Each row comes from the steps of one walk. Every step used is in the known rows, and no mark comes twice. Write the walk behind each row, first mark first.
Known rows
zoku -> bida: [-1.88  0.40 -2.57  2.35 -2.32  0.46 -1.87 -1.54  0.30  0.93  0.55  1.20
  0.85 -1.18  3.63  0.84  0.18  1.12 -0.04]
bida -> tifaz: [-1.58  0.52 -1.76  1.11 -1.80 -0.03 -3.17 -0.28  0.09  1.14  0.56 -1.41
  1.25 -1.24  1.08  1.36 -0.17 -0.02  1.66]
bovid -> togir -> zoku: [-2.44  0.67 -2.02  1.81 -0.43 -0.04 -5.59 -0.06  0.77  0.06  1.07  0.24
  0.20 -1.66  0.98  0.27  0.07 -0.60  0.93]
gune -> lidop -> nimig -> togir -> gele: [ 3.59 -1.11 -1.74  1.63 -3.71  0.58 -1.69 -1.50  2.53  0.76  0.77 -1.88
  0.22 -1.18  1.41  0.39  2.03  0.50  0.91]
gele -> togir: [ 1.22 -0.19 -1.49  2.28 -4.25  0.94 -7.42 -0.52  3.10  0.48  0.57 -0.28
  0.12 -0.78  3.00  0.49  2.32  0.60 -0.95]
tifaz -> nimig -> togir -> bovid: [ 0.53  0.46 -2.16  1.93 -2.27 -0.09 -3.50 -0.79  2.91  1.11  0.63 -0.93
  0.61 -2.08  2.13  0.77  1.67 -0.47 -0.07]
gune -> lidop -> zoku -> bida -> tifaz -> nimig: [-2.49  0.73 -2.32  1.68 -2.75  0.25 -1.93 -1.48  0.75  1.45  0.19 -0.91
  0.79 -1.61  2.90  1.15  0.89  0.22 -0.71]
nimig -> togir -> bovid -> gune: [ 0.60 -0.07 -2.50  2.01 -1.38  0.09 -3.24 -0.48  2.03  0.32  0.61  1.05
  0.67 -1.69  1.44  0.39  2.16 -2.12 -0.48]
bida -> tifaz -> nimig -> togir: [ 1.16 -0.01 -1.97  0.74 -3.08  0.13 -1.50 -0.25  2.54  0.63  0.46 -2.19
  1.15 -1.58  1.81  1.21  1.88  1.08 -0.52]
togir -> bovid -> gune -> lidop: [ 0.15  0.31 -1.83  2.59 -0.87  0.84 -2.06 -1.09  1.20  1.02  0.40 -0.41
 -0.19 -1.22  1.32  0.17  1.75 -1.29  0.35]
gele -> togir -> bovid -> gune -> lidop -> zoku: [ 0.97  0.46 -0.87  3.33 -3.26  0.91 -5.17 -1.54  5.38  0.34  0.54  1.75
 -0.54 -1.27  2.07  0.27  2.51 -1.58 -1.37]
togir -> zoku -> bida -> tifaz: [-4.01  1.02 -2.31  1.24 -0.94 -0.14 -1.98 -0.83 -0.73  1.03  0.70  0.46
  1.13 -1.54  1.70  1.21 -1.31  0.58  1.81]
zoku -> bida -> tifaz -> nimig: [-2.69  0.53 -2.83  1.31 -2.55  0.02 -2.27 -1.12 -0.40  1.46  0.23 -1.33
  1.23 -1.64  2.96  1.29  0.60  0.36 -0.47]
gele -> togir -> bovid -> gune -> lidop: [ 0.43  0.26 -1.69  2.62 -1.45  1.00 -3.12 -1.03  1.57  0.89  0.38 -0.29
 -0.45 -1.14  1.70  0.04  2.13 -1.09 -0.13]
bovid -> gune -> lidop: [ 0.68  0.04 -1.71  2.40 -1.34  1.07 -1.61 -0.93  1.22  0.76  0.35 -0.59
 -0.04 -0.84  1.33  0.28  1.92 -0.66  0.10]
gune -> lidop -> zoku -> bida -> tifaz: [-2.85  1.01 -1.65  1.76 -1.79  0.22 -1.41 -1.31  0.79  1.01  0.48  0.39
  0.81 -1.39  2.27  1.19 -0.53  0.52  0.81]
bida -> tifaz -> nimig -> togir -> bovid -> gune: [-0.26  0.09 -2.73  1.58 -1.30 -0.11 -2.89 -0.46  1.33  0.55  0.48  0.38
  0.86 -1.86  1.44  0.58  2.00 -2.24 -0.57]
nimig -> togir -> zoku: [ 0.16  0.36 -1.76  1.58 -1.81  0.17 -3.50 -0.36  3.63  0.10  1.10  0.52
  0.52 -1.51  0.57  0.70  0.63  0.60  0.93]
gune -> lidop -> nimig: [-0.23  0.05 -2.24  2.43 -2.20  0.44 -1.40 -1.85  0.19  0.82  0.22 -0.66
 -0.12 -1.10  0.89  0.30  1.84  0.67  0.18]

Which walk is each row?
[-0.61  0.05 -2.65  2.54 -1.51  0.26 -1.48 -1.92 -0.11  0.76  0.19  0.25
 -0.20 -1.37  0.67  0.04  2.15 -0.72 -0.17]  togir -> bovid -> gune -> lidop -> nimig
[ 1.92 -0.34 -2.11  1.42 -3.03  0.10 -1.16 -0.85  2.62  0.03  0.52 -0.65
  0.64 -1.35  1.13  0.68  2.30  1.38 -0.51]  lidop -> nimig -> togir
[-3.28  0.91 -2.22  0.99 -1.03 -0.14 -1.15 -0.73 -0.10  0.79  0.71  0.28
  1.14 -1.60  1.60  1.21 -1.04  1.03  1.62]  nimig -> togir -> zoku -> bida -> tifaz
[ 3.58 -1.27 -1.98  1.62 -3.45  0.58 -1.52 -1.50  2.37  0.56  0.73 -1.39
  0.23 -1.21  1.26  0.28  2.41 -0.12  0.56]  bovid -> gune -> lidop -> nimig -> togir -> gele
[-1.55  0.38 -2.48  1.22 -2.79  0.02 -3.38 -0.73  0.28  1.46  0.29 -2.12
  1.19 -1.55  2.14  1.32  1.09 -0.15 -0.21]  bida -> tifaz -> nimig
[-0.06  0.48 -1.77  2.65 -2.83  0.31 -7.29 -0.83  2.63  1.07  0.69  0.13
  0.01 -1.62  2.59  0.40  1.52 -0.83  0.13]  gele -> togir -> bovid
[-2.05  0.63 -2.49  1.95 -1.69  0.28 -1.43 -1.30  1.57  0.36  0.86  1.92
  0.65 -1.50  2.64  0.71 -0.20  1.56  0.31]  nimig -> togir -> zoku -> bida
[-2.26  0.49 -2.80  2.06 -1.16  0.33  0.03 -1.68  0.74  0.22  0.65  2.21
  0.23 -1.52  2.13  0.31  0.39  1.16 -0.04]  bovid -> gune -> lidop -> nimig -> togir -> zoku -> bida
[-3.61  0.86 -2.49  1.02 -1.08 -0.30 -0.73 -1.03 -0.59  0.69  0.63  0.47
  1.04 -1.67  1.31  1.08 -0.91  1.10  1.43]  lidop -> nimig -> togir -> zoku -> bida -> tifaz
[-2.95  0.90 -1.87  1.67 -2.08  0.00 -2.23 -1.18  0.82  0.92  0.53  0.79
  1.10 -1.43  2.38  1.32 -0.55  0.35  0.69]  lidop -> zoku -> bida -> tifaz
[ 0.52  0.47 -2.02  2.17 -1.61 -0.05 -2.23 -1.21  2.21  0.88  0.58 -0.53
  0.10 -1.93  1.21  0.41  1.57 -0.09  0.56]  gune -> lidop -> nimig -> togir -> bovid
[-3.58  0.92 -2.28  1.13 -0.75 -0.08  0.06 -1.15 -0.66  0.86  0.53  0.08
  0.76 -1.62  1.19  0.97 -0.79  1.30  1.64]  gune -> lidop -> nimig -> togir -> zoku -> bida -> tifaz
[ 2.30 -0.71 -1.83  1.39 -4.25  0.39 -2.31 -1.48  3.31  0.91  0.80 -1.33
  0.74 -1.50  2.64  0.89  1.56  0.16  0.15]  lidop -> zoku -> bida -> tifaz -> nimig -> togir -> gele
[ 2.11 -0.78 -2.11  1.12 -3.85  0.39 -1.83 -1.23  1.97  1.07  0.78 -2.01
  0.87 -1.44  2.58  0.90  1.36  0.49  0.60]  zoku -> bida -> tifaz -> nimig -> togir -> gele
[ 0.60  0.57 -1.01  3.22 -2.69  0.75 -4.10 -1.61  5.01  0.47  0.57  1.70
 -0.29 -1.31  1.74  0.38  2.08 -1.80 -0.91]  togir -> bovid -> gune -> lidop -> zoku
[-0.86  0.52 -2.05  1.13 -1.88 -0.03 -3.05 -0.35  2.81  0.39  0.93 -0.30
  0.75 -1.77  0.67  0.92  0.58  0.47  0.70]  bida -> tifaz -> nimig -> togir -> zoku
[ 0.90  0.22 -1.69  2.35 -1.01  0.83 -1.37 -0.93  1.82  0.79  0.41 -0.58
 -0.16 -1.28  1.24  0.18  2.00 -0.87  0.17]  nimig -> togir -> bovid -> gune -> lidop
[-0.24 -0.17 -2.60  2.40 -1.85  0.43 -1.18 -1.79 -0.08  0.58  0.16  0.04
 -0.10 -1.11  0.77  0.09  2.29 -0.25 -0.36]  bovid -> gune -> lidop -> nimig
[-0.97  0.78 -2.37  1.63 -1.79 -0.26 -2.47 -0.94  1.77  1.20  0.57 -0.67
  0.76 -2.21  2.44  0.89  0.91 -0.10  0.19]  zoku -> bida -> tifaz -> nimig -> togir -> bovid
[-2.22  0.61 -2.70  1.88 -1.94  0.22 -1.37 -1.44  1.45  0.51  0.76  1.61
  0.66 -1.62  2.91  0.73  0.16  1.44 -0.15]  tifaz -> nimig -> togir -> zoku -> bida
[-0.21  0.21 -2.15  1.69 -1.30  0.16 -1.93 -0.91  2.63 -0.13  0.86  0.94
  0.08 -1.54 -0.08  0.26  1.27  0.32  0.49]  bovid -> gune -> lidop -> nimig -> togir -> zoku
[-3.72  0.93 -2.19  1.34 -1.46  0.02 -3.04 -0.81 -0.30  0.88  0.68  0.54
  0.87 -1.47  2.01  1.07 -0.89  0.81  1.35]  gele -> togir -> zoku -> bida -> tifaz
[-0.17  0.38 -1.91  1.73 -1.61  0.16 -2.06 -0.93  2.78  0.04  0.90  0.39
  0.08 -1.56  0.02  0.40  0.96  0.95  0.86]  gune -> lidop -> nimig -> togir -> zoku
[ 2.09 -0.35 -2.04  1.56 -2.39  0.42  0.21 -0.96  2.31 -0.01  0.38 -0.68
  0.23 -1.26  0.86  0.36  2.64  1.04 -0.68]  bovid -> gune -> lidop -> nimig -> togir
